What can hang from each mark:
Q_473: Q_297
Q_820: Q_340 Q_583 Q_776
Q_340: Q_48 Q_820
Q_32: Q_48 Q_820
Q_773: Q_297 Q_966
Q_48: Q_32 Q_340 Q_776
Q_297: Q_473 Q_773
Q_583: Q_773 Q_820
Q_966: Q_44 Q_473 Q_773 Q_820

Known rows, with every way that one mark hangs from another:
Q_340(Q_48 Q_820): [ 0.28  1.42  1.34 -0.82 -1.47  0.90  1.95 -0.19  0.60 -1.69 -1.06  6.95
  2.91 -4.20 -0.69 -1.49  2.75  0.53 -0.65  0.31 -2.82 -1.08  0.97  1.64
 -0.60 -5.58 -1.43]
Q_48(Q_32 Q_340(Q_820(Q_583)) Q_776): [-0.46  2.05  3.03  0.65 -1.95 -1.43  1.23 -1.55  0.51  0.27  1.54  4.01
  3.07 -3.43 -0.20 -4.44  2.36 -0.52 -1.49  0.43  0.83 -0.11  1.37  0.65
 -2.87 -3.20 -2.60]
Q_297(Q_473 Q_773(Q_966)): [ 1.55 -0.31  0.95 -1.00 -1.79 -1.12  0.22  1.06  0.18  0.36 -0.68  1.72
  3.83 -2.16  0.13 -2.25  0.87  1.16 -0.06 -0.71 -2.66  3.55 -0.37 -0.57
 -1.82 -4.18  2.80]
Q_583(Q_820): [-0.85 -0.29  0.26  0.49 -1.70 -0.38  1.24  1.02  1.75  1.23 -0.67  1.81
  3.56 -0.49 -1.21 -2.85  2.09  0.11  1.00 -0.04 -4.07  3.04  1.00  0.49
 -2.43 -4.09 -0.70]
Q_820(Q_340(Q_48(Q_776)) Q_583): [ 0.15  1.74  2.29 -1.17 -1.80  1.13 -0.43  0.82 -0.01 -3.17  1.45  4.93
  1.00 -0.82  0.05 -0.27 -0.90  0.20 -1.30  1.12 -1.43  2.59 -0.34  2.98
 -2.48 -3.79  0.10]
Q_340(Q_48(Q_776) Q_820): [-0.06  2.16  1.53 -0.39 -1.03  0.62  1.53 -0.08  0.84 -1.49  0.56  5.36
  3.35 -4.39 -0.60 -0.62  2.12  0.42 -0.79  0.43 -2.97  0.23  0.39  1.48
 -2.13 -6.34 -1.06]
Q_297(Q_473 Q_773(Q_966(Q_820(Q_583)))): [ 2.47 -0.66  1.31  0.26 -1.77 -4.23 -0.52  0.24 -0.33  1.11 -0.53  1.93
  4.01 -0.15 -0.06 -2.15  1.20  0.94 -0.69 -0.10 -1.81  3.58  0.10 -0.47
 -1.74 -3.59  3.48]
Q_820(Q_340(Q_48) Q_583(Q_773(Q_966)) Q_776): [ 1.56  0.57  1.04 -1.47 -1.40  0.89 -1.26  1.67 -0.33 -4.36  2.19  3.75
 -0.61  1.03  0.37  0.90 -1.83 -0.14 -0.46  1.61  1.15  2.85 -1.75  1.01
 -1.09 -0.08  1.55]
Q_820(Q_340(Q_48(Q_32)) Q_583(Q_773(Q_297(Q_473))) Q_776): [ 3.19  1.15  1.42 -1.63 -0.83  0.29  0.23 -0.64 -0.52 -4.86  1.10  8.09
 -1.05  2.32  0.55 -0.50 -1.87  0.04 -1.94  0.95  0.78  1.83 -2.71 -0.21
 -0.09  0.29  1.57]
Q_340(Q_48 Q_820(Q_583(Q_773(Q_297)))): [ 1.33  1.03  1.58  0.32 -1.11 -0.58  1.36  1.03  0.28 -2.40 -1.49  7.72
  1.54 -1.00 -1.31 -2.17  2.39  1.15 -0.63  0.99 -1.05 -1.51 -0.23  3.77
 -1.23 -2.37 -1.66]
Q_583(Q_773(Q_966(Q_44 Q_473(Q_297))) Q_820(Q_776)): [ 0.11 -1.39  0.16  0.32 -0.13 -2.38 -0.44  0.30  1.24  3.03  1.27 -2.19
  3.50  1.47 -0.22  0.02  0.37 -2.13  1.25  0.48  0.93  2.90 -1.84 -2.66
 -1.74  0.67  1.73]
Q_297(Q_473 Q_773): [ 1.36 -0.30  1.62 -0.51 -1.49 -0.36  1.22  1.06  0.73 -0.49 -1.00  1.58
  2.95 -3.57  0.48 -3.17  1.56  1.35 -0.45 -0.91 -2.94  2.96  0.03 -0.32
 -1.55 -5.47  2.48]
Q_966(Q_44 Q_473 Q_773(Q_297) Q_820(Q_340 Q_583 Q_776)): [ 1.98  0.57  2.43  0.10 -1.53  0.41 -1.64 -2.02  0.29  0.54  1.87  2.66
 -0.31  4.01 -0.15  3.64 -0.59 -1.21  0.33  2.06  1.20  1.20 -1.67 -0.55
  0.33  0.49  3.07]
Q_32(Q_48(Q_340) Q_820(Q_583(Q_773(Q_297)) Q_776)): [-1.52  2.80  1.99  1.09 -2.29 -0.89  0.59  2.11  0.93 -3.90  0.98 -1.36
  0.73  4.14 -0.20 -3.38  1.76 -2.47  0.54  0.86  4.06  4.90 -0.30 -0.36
 -1.29 -0.23 -3.52]
Q_297(Q_773(Q_966(Q_473))): [-0.01 -0.92  0.69 -0.89 -2.32 -0.92  0.24  2.36  0.17  2.61 -0.79  0.87
  3.97 -2.26 -0.24 -2.44 -0.44  1.05  1.26 -0.43 -0.41  0.44  0.19  1.86
 -1.96 -3.66  1.58]
Q_473(Q_297(Q_773(Q_966(Q_44)))): [-0.13 -0.03  2.47 -1.04 -0.67 -0.39  0.46  0.94 -0.02  2.34 -1.50 -0.44
  4.77 -4.28  0.34 -1.70  0.61 -0.11  0.15 -0.04 -1.08 -0.17 -1.01 -0.78
 -2.47 -3.73  1.28]
Q_773(Q_297(Q_473) Q_966(Q_44 Q_820)): [ 1.40  0.74  1.05 -0.46 -1.60 -1.86 -0.25 -2.34 -0.31  2.94 -0.50  4.63
  3.72  2.67 -1.17  0.83  1.55  0.52 -1.33  0.74 -3.74  3.15 -0.98 -1.85
 -0.51 -1.66  2.05]
Q_340(Q_48(Q_32(Q_820(Q_583(Q_773(Q_297 Q_966)))) Q_776)): [ 0.41  1.61  0.62  0.57 -0.97 -3.23 -0.09  1.14 -1.18  0.18 -0.80  4.62
  3.76  1.82 -1.46 -1.50 -1.90 -0.14 -0.29  0.37 -1.04 -1.87 -1.63  2.19
 -2.80  0.64 -1.74]
Q_340(Q_48): [-0.46  0.09  1.30 -0.85 -1.83  1.50  0.92  0.19 -0.11 -2.41 -1.01  5.62
  3.38 -2.56 -0.50 -1.93  0.81  0.63 -0.52 -0.10 -3.29 -0.02  0.12  1.85
 -1.04 -5.35 -0.65]
Q_340(Q_48 Q_820(Q_583 Q_776)): [ 1.48  0.64  2.18 -1.06 -1.27  0.39  1.37  1.07  0.69 -4.28  0.92  6.63
  1.58 -1.65 -0.58 -0.21  1.75 -0.27 -1.19  1.00 -1.45  0.39 -0.31  2.33
 -0.20 -4.70 -0.35]
Q_773(Q_297 Q_966(Q_44 Q_473 Q_820(Q_340))): [ 0.11  1.30  0.72 -1.36 -2.31 -0.70 -0.66 -1.54 -0.37  4.96  0.21  4.81
  2.07  3.08 -1.10  1.83 -0.51  0.20 -0.32  1.58 -0.02  1.68 -0.57  0.03
 -0.28 -0.27  1.23]
Q_473(Q_297(Q_773(Q_966(Q_44 Q_820(Q_340 Q_583))))): [ 0.79  0.85  2.76 -0.72 -0.75 -2.40 -0.45  0.23 -0.41  2.57 -0.76  0.10
  3.08 -1.98  0.62 -0.48  0.07 -0.49 -0.57  1.04  0.88  0.62 -0.50 -0.79
 -2.40 -2.30  2.10]
Q_773(Q_297(Q_473) Q_966(Q_820)): [ 1.99  0.96  0.17 -0.72 -2.20 -1.82  0.03 -1.41  0.10  1.84  0.16  5.92
  4.28  4.07 -1.43 -1.35  2.01  1.54 -1.62  0.50 -3.82  4.23 -0.47 -1.05
 -0.92 -3.10  0.95]
Q_340(Q_48(Q_32 Q_776) Q_820(Q_583(Q_773(Q_966)))): [ 1.61  1.08  1.14  0.74 -0.80 -3.36  0.47 -0.43 -0.71 -0.03 -0.28  5.73
  3.31 -3.10 -0.33 -1.94  0.09 -0.02 -0.69  0.57 -0.68 -2.93 -0.33  1.67
 -2.95 -1.47 -0.40]
Q_48(Q_32 Q_340(Q_820) Q_776): [-0.95  2.69  2.40  0.31 -1.76 -0.13  1.78 -2.23  0.86  1.09  1.49  3.65
  3.40 -4.92  0.04 -4.08  2.74 -0.21 -1.16  0.09  0.33 -0.09  1.50 -0.86
 -2.68 -4.05 -2.68]
Q_473(Q_297(Q_773(Q_966(Q_44 Q_820(Q_340 Q_583 Q_776))))): [ 1.42  0.75  2.86 -1.27 -0.35 -1.62 -0.41  0.38 -0.09  1.10  0.87 -0.65
  2.33 -1.30  0.90  0.65 -0.29 -0.92 -0.50  1.29  1.52  1.76 -1.46 -1.86
 -1.82 -2.24  2.92]

Rows:
[ 0.40  0.03  1.62 -1.36 -1.17 -0.49  0.74  1.74  0.37  1.27 -0.99  0.55
  5.15 -3.34  0.07 -3.30  0.97  0.67  0.18 -0.36 -1.12  0.70 -0.52 -0.17
 -2.80 -4.77  0.35] => Q_473(Q_297(Q_773(Q_966)))
[ 0.96  0.00  1.44 -0.91 -2.26 -0.42 -1.09  1.17 -0.40  1.94  0.21  3.12
 -0.17  2.96 -0.61 -0.07 -1.22  0.29 -0.07  1.77  1.40  1.01 -1.13  2.79
 -1.46  2.20  0.97] => Q_820(Q_340 Q_583(Q_773(Q_297 Q_966(Q_44 Q_473))))
[ 2.81  0.25  1.28 -0.04 -1.76 -1.21 -1.44 -3.04 -0.60 -1.83  1.66  5.39
  1.12  1.93  0.84  1.55 -1.68 -1.56  0.00  0.88  2.19 -1.33 -0.63 -0.99
  0.28 -1.11  2.34] => Q_966(Q_473 Q_773 Q_820(Q_340(Q_48(Q_32)) Q_583 Q_776))
[-1.02  2.19  3.25  0.61 -2.15 -0.08  0.49 -0.04  1.28 -1.13  2.43  2.25
  2.69 -2.42 -0.63 -3.55  3.97 -0.06 -1.42  0.93  0.40  3.15  1.51  1.64
 -2.90 -4.37 -2.23] => Q_48(Q_340(Q_820(Q_583)) Q_776)
[ 0.34  0.89  2.10 -1.59 -2.23  1.36 -0.03  0.77 -0.30 -3.44 -0.17  6.38
  0.46 -0.45 -0.06 -0.90 -0.42  0.24 -1.10  1.06 -1.23  1.42  0.19  3.13
 -1.13 -3.19 -0.12] => Q_820(Q_340(Q_48) Q_583)
[ 0.63 -1.66  2.02  1.63 -1.57 -3.66 -0.38 -0.63 -0.34  4.13 -0.85  1.86
  2.10  2.48 -0.94 -1.64  0.89 -0.01 -0.55  1.18  0.76 -1.30 -0.36  2.12
 -0.61 -0.55  1.40] => Q_966(Q_44 Q_473 Q_820(Q_583(Q_773(Q_297))))
[-0.21  1.16  0.28 -1.20 -1.27  1.80  1.09  1.14  2.17 -0.77  2.13  1.68
  0.56  0.42 -0.23  0.12  0.67 -0.46  0.79  0.96 -2.05  5.57  0.00 -1.24
 -1.72 -3.07  0.62] => Q_583(Q_820(Q_340 Q_776))
[-1.66  2.14  2.13  1.38 -2.39 -1.59  0.40  2.03  0.79 -3.54  1.40 -3.26
  0.79  1.95  0.51 -3.80  1.78 -3.14  0.61  0.61  4.28  4.20  0.46 -0.86
 -1.51 -0.84 -2.91] => Q_32(Q_48(Q_340) Q_820(Q_583(Q_773) Q_776))
[ 0.15  0.92  1.63  0.60 -1.61 -3.11  1.17  1.49 -0.07  2.16  0.25  0.82
  3.45 -0.03 -0.83 -3.29 -0.71 -0.81 -0.85  0.16 -2.36 -1.73  0.37  2.08
 -3.07 -2.33 -1.61] => Q_48(Q_32(Q_820(Q_583)) Q_776)
[ 1.10 -1.29  0.97  0.28 -0.68 -2.76 -0.79 -1.08  0.00  3.79  1.37 -1.11
  3.56  0.27  0.37 -0.33  0.52 -1.27 -0.54  0.89  1.76 -0.01 -1.29 -2.50
 -0.89 -0.79  2.03] => Q_583(Q_773(Q_966(Q_44 Q_473(Q_297) Q_820(Q_776))))
[-1.04  1.74  1.64  1.61 -1.78 -3.70 -0.69  0.52 -0.44  1.80  1.27 -0.30
  3.62  0.34 -0.72 -4.18  0.22 -1.35 -0.60  0.34  2.19  0.29  0.45  0.10
 -3.45  1.38 -2.66] => Q_48(Q_32(Q_820(Q_583(Q_773(Q_966)))) Q_340 Q_776)
[ 1.84 -0.66  1.35  1.47 -2.64 -1.85 -1.10 -1.10  0.23  1.39 -0.20  4.03
  3.24  4.45 -1.47 -1.28  1.69  0.54  0.39  0.77 -0.91 -0.17 -0.08  1.93
 -0.87 -2.15  0.38] => Q_966(Q_473 Q_773(Q_297) Q_820(Q_583))
[ 2.68  1.15  0.57 -1.35 -1.30 -1.37 -0.26 -0.13  0.26  0.17  1.60  1.30
  1.76 -0.64  0.92  0.40  0.31  0.78 -0.60  0.37 -0.30  5.50 -0.71 -3.28
 -0.98 -3.48  4.53] => Q_297(Q_473 Q_773(Q_966(Q_820(Q_340 Q_776))))
[-0.39 -0.23  1.07 -1.48 -2.41  0.40  0.01  0.05 -0.13  3.73 -0.53  4.12
  3.54  2.10 -1.65  0.26 -0.42  0.42  0.14  0.67 -1.77  0.43 -1.26  2.02
 -0.69 -1.16  0.19] => Q_773(Q_297 Q_966(Q_44 Q_473))
[ 1.01 -0.26  1.90 -0.70 -1.45 -2.41 -1.03  0.72 -0.39  2.77  1.14 -0.15
  1.34 -0.23  0.59  1.79 -1.90 -0.48  0.61  1.26  2.32  1.39 -0.77 -0.02
 -0.99 -1.16  4.39] => Q_297(Q_773(Q_966(Q_44 Q_473 Q_820(Q_340 Q_583 Q_776))))
[ 0.37 -1.47  1.97  0.67 -1.84 -4.13 -0.87  0.71 -0.73  4.43 -1.14  0.04
  3.77 -1.06 -0.27 -0.54 -0.61  0.04  0.69  0.48  0.60 -0.64  0.00  1.47
 -1.63 -1.96  3.32] => Q_297(Q_773(Q_966(Q_44 Q_473 Q_820(Q_583))))
[ 1.60  0.75  0.41 -1.78 -2.45  0.30  0.27  0.10  0.40  0.28  0.10  6.20
  3.67  2.87 -1.49 -1.61  1.36  1.56 -1.25  0.09 -4.29  4.52 -1.06  0.14
 -1.06 -2.83  0.24] => Q_773(Q_297(Q_473) Q_966)
[ 0.70  1.75  1.25  0.59 -1.28 -2.59  0.66  1.54 -0.08  2.30  0.80 -0.02
  1.00 -0.49 -0.01 -2.68 -1.60 -0.73 -0.39  0.77 -0.17 -0.94  0.28  1.29
 -3.35  0.20 -1.05] => Q_48(Q_32(Q_820(Q_340 Q_583(Q_773))) Q_776)
[ 0.56  0.66  0.75 -0.81 -1.50 -0.83  2.29  1.22  0.37  1.03  0.23  1.96
  2.51 -0.54 -0.50 -2.30 -0.43 -1.03 -0.35 -0.05 -1.88 -1.72  0.16 -0.22
 -0.73 -2.56 -1.07] => Q_48(Q_32(Q_820(Q_776)))
[-0.06  2.55  1.13 -0.06 -2.09 -0.90  0.90  3.01  0.95 -2.82  1.26 -2.54
 -1.31  2.08  1.02 -1.33 -0.57 -2.75  0.80  1.26  2.76  4.03 -0.02 -0.17
 -1.41 -0.67 -1.00] => Q_32(Q_48 Q_820(Q_340 Q_583(Q_773) Q_776))
[ 1.95  0.41  1.50 -1.12 -0.95  0.62  0.32  0.44 -0.57 -4.18  1.12  5.04
 -0.94 -0.81  1.02 -0.88 -2.18 -0.48 -0.83  1.07  1.25 -0.51 -1.40  0.86
 -0.83 -0.46  1.29] => Q_820(Q_340(Q_48(Q_32)) Q_583(Q_773) Q_776)
[ 1.74 -0.41  2.01 -1.76 -1.26 -0.50 -1.18  0.89  0.13 -0.06  2.67 -0.01
  0.02  1.62  0.84  0.63 -1.58 -1.67 -0.70  1.72  3.23  2.09 -2.02 -0.24
 -0.90  0.99  2.11] => Q_820(Q_340 Q_583(Q_773(Q_966(Q_44 Q_473(Q_297)))) Q_776)
[-0.02 -0.85  1.26  0.31 -1.64 -3.05 -0.31  0.08 -0.47  5.12 -1.17 -0.44
  4.07 -2.46 -0.08 -0.28 -0.41  0.25  1.01  0.21  0.16 -0.75  0.24  0.08
 -1.54 -2.59  3.14] => Q_297(Q_773(Q_966(Q_44 Q_473 Q_820)))
[ 1.31 -0.07  0.90 -0.66 -0.76 -1.74 -0.95 -1.26  0.05  3.53  1.99 -0.75
  1.88  0.44  0.76  0.77 -0.16 -1.27 -0.48  1.33  2.81  1.14 -1.16 -2.89
 -0.74 -0.07  2.44] => Q_583(Q_773(Q_966(Q_44 Q_473(Q_297) Q_820(Q_340 Q_776))))
[ 0.73  0.37  1.46 -0.46 -0.96 -2.23  0.40  0.58  0.13  2.69 -0.88  0.29
  5.57 -2.46  0.07 -3.05  1.64  0.78 -0.23 -0.01 -0.69  0.55 -0.08 -1.22
 -2.59 -4.97  0.80] => Q_473(Q_297(Q_773(Q_966(Q_820))))
[ 1.45 -0.19  1.99  0.05 -1.17 -1.56 -0.55 -0.67  0.19  1.99  1.89  1.62
 -1.03  3.46  0.00  1.36 -0.56 -0.60 -0.82  2.19  2.94  0.94 -1.39  0.21
  0.24  0.56  2.89] => Q_966(Q_44 Q_473 Q_820(Q_340 Q_583(Q_773(Q_297)) Q_776))
[ 1.85 -0.62  2.32  1.70 -0.96 -3.27 -0.23 -1.41 -0.42  1.87 -0.85  2.27
  1.80  1.55 -0.59 -1.34  2.00  0.19 -1.59  1.15 -1.85  0.92 -0.57 -0.07
 -1.00 -0.89  2.12] => Q_966(Q_44 Q_820(Q_583(Q_773(Q_297(Q_473)))))
